(in the rows, 128 means zero)
Known rows, with every step that occurs
goki > lamap > tinit > vaze > kavof: [178 169 174 136 184 106  99 142 108  74 146 156 111 109 154 128 135 134
 164 190 185 115]
vaze > tinit > lamap > mumo: [116 102 152 147 184 192 171 148  81  90 137 126 203 146 140 152 101 132
 136 137 130 152]
vaze > tinit > lamap > kavof: [106 140 162 129 185 158 117 158 101  81 148 111 159 154 135 125 126 125
 170 165 142 142]
mumo > vaze > tinit > lamap > kavof: [113 155 151 155 194 147  80 170  91  92 147 123 111 164 136  93 115 142
 164 165 163 134]
mizi > vaze > kavof > lamap: [141 164 160 106 141  64 153 128 145  99  89 146  98 113 102 112 119 148
 177 145 130 129]
tinit > vaze > kavof > lamap: [119 194 185 131 133  73 129 127 106  64  90 129  74  99 126 119 124 129
 184 146 142 142]
mumo > vaze > kavof > lamap: [118 193 197 135 159  68 109 144 107  86 108 136  62 114 104  65 128 137
 154 157 139 135]
mumo > vaze > mizi > lamap > tinit: [128 131 189 165 208 128  80 167 102 183 177 191  95 161 144 112 118 178
 125 148 172 119]
kavof > lamap > mumo > vaze: [156 127 190 176 184  93 159 151  93 121 103 164 124 138 103  97 123 150
 103 142 128 117]
vaze > mizi: [ 96 136 149 136 157 142 124 133 118 126 151 120 110 121 136 147 127 149
 139 155 101 158]
kavof > lamap > mumo: [150 116 192 151 177 108 197 135 109 112 103 155 164 122 101 129 131 134
 105 144 107 124]
tinit > lamap > kavof > vaze > mizi: [ 95 160 174 127 183 136  91 162  90  98 152 140 115 101 132 112 135 137
 165 148 151 167]
mizi > vaze: [171 133  98 137 139 114 150 134 152 143 108 148 113 146 112 130  91 162
 153 153 131  98]
kavof > lamap: [127 143 184 135 155 112 176 132 119 105 107 146 122 122  93 109 113 126
 131 139 116 134]
goki > vaze > kavof > lamap > mumo: [157 107 166 122 177  75 165 118 122  84  74 130 139  83 126 103 153 141
 152 163 139 105]
goki > vaze > mizi > lamap: [116  67 111 114 167 149 112 139 156 174 137 163 112 118 152 132 121 169
 151 145 158  98]
tinit > vaze > kavof: [134 195 144 140 128  96  94 127 114  84 108 110  66 106 146 133 119 134
 187 168 143 120]
mumo > vaze: [145 156 136 168 159 119 101 147 111 133 127 136  75 146 111  88 101 151
 127 165 136 107]
mumo > vaze > mizi: [101 149 142 162 166 127  88 148 105 135 149 130  68 138 136 113 116 161
 135 152 123 147]
lamap > kavof > vaze > tinit: [151 171 166 137 192 123 136 138  94  99 103  74 161 100 105  53 118 122
 184 174 159 134]
lamap > mumo: [168 112 153 159 173 131 163 134 114 132 119 134 161 130 118 141 127 144
 107 170 107 107]
vaze > tinit > lamap: [ 92 133 142 131 162 194 146 146  91  82 140 114 160 147 132 129  85 128
 160 132 139 160]

Rows
[134  64 100 142 188 192 169 142  97  88 107 121 201 134 153 134 100 145
 151 143 163 118] : goki > vaze > tinit > lamap > mumo
[173 144 170 165 176 125 113 154 106 159 134 191 118 161 143 143  99 155
 146 151 191  80] : mizi > lamap > tinit > vaze
[163 207 178 158 162  88  94 129  83  83 117 124  86 123 149 126 125 140
 179 180 166 115] : lamap > tinit > vaze > kavof
[160 147 187 123 188  71 144 118 103  77  87 140 113  97 122  76 141 138
 170 169 173 110] : goki > vaze > kavof > lamap > tinit
[126  72 129 113 190 109  80 149 167 171 144 157 109 122 154 130 161 167
 159 175 162  80] : goki > vaze > mizi > lamap > kavof
[133 137 156 105 154  82 146 113 131  77  80 122  93  83 121  80 133 134
 176 158 148 113] : goki > vaze > kavof > lamap
[125 141 163 134 173 130  97 160 117 103 153 148 114 146 126 142 136 131
 145 173 130 112] : tinit > lamap > kavof
[126 155 134 167 170 148 122 143  97 112 124  96 114 150 121  73  89 145
 154 157 149 133] : mumo > vaze > tinit
[160 172 197 175 169  94 157 137  73  91  99 166 117 141 121 125 109 134
 151 142 168 130] : kavof > lamap > tinit > vaze
[176 170 156 182 165 120 122 137  81 108 115 150 107 150 137 135 103 146
 152 165 169 109] : lamap > tinit > vaze
[166  95 138 159 213 163 147 156 114 115 146 135 183 138 132  97 112 144
 111 173 158 121] : goki > lamap > mumo > vaze > tinit
[106 156 149 132 168 193 159 149  69  79 115 106 167 109 115  78  64 121
 176 122 169 169] : kavof > vaze > tinit > lamap
[138 147 213 128 174  78 170 127 107  86 102 133 145  98 111 125 156 128
 135 160 105 136] : vaze > kavof > lamap > mumo
[125 101 150 158 171 137 118 154 119 171 141 181 136 135 168 196 128 170
 132 136 145 116] : tinit > vaze > mizi > lamap > mumo
[166  88 166 142 182 141 155 150 135 181 139 177 166 143 124 153 123 153
 105 156 129  75] : mizi > lamap > mumo
[137 130 187 174 197 121 179 147  78 101 100 126 169 143 107  83 111 143
 127 136 141 145] : kavof > lamap > mumo > vaze > tinit
[169 176 190 125 175  55 152 129 117 103  97 167 120 129 107 105 125 153
 172 157 152 125] : mizi > vaze > kavof > lamap > tinit
[154 123 172 123 180 105 101 158 160 173 152 165 119 148 116 127 143 145
 139 182 141  67] : mizi > lamap > kavof
[168 135 171 120 162  59 177 131 134 108  85 157 142 115 109 136 135 156
 151 151 120 120] : mizi > vaze > kavof > lamap > mumo
[124 167 174 135 182 100 104 144 104 119 132 109 112  87 118  89 146 139
 165 172 135 149] : lamap > kavof > vaze > mizi
[101 127 144 141 147 141  98 152 129 159 150 169  93 137 160 177 107 164
 160 130 156 126] : tinit > vaze > mizi > lamap
[126 120 152 182 187 122 108 153  98 144 146 143 113 136 140 136 137 169
 110 157 114 143] : lamap > mumo > vaze > mizi
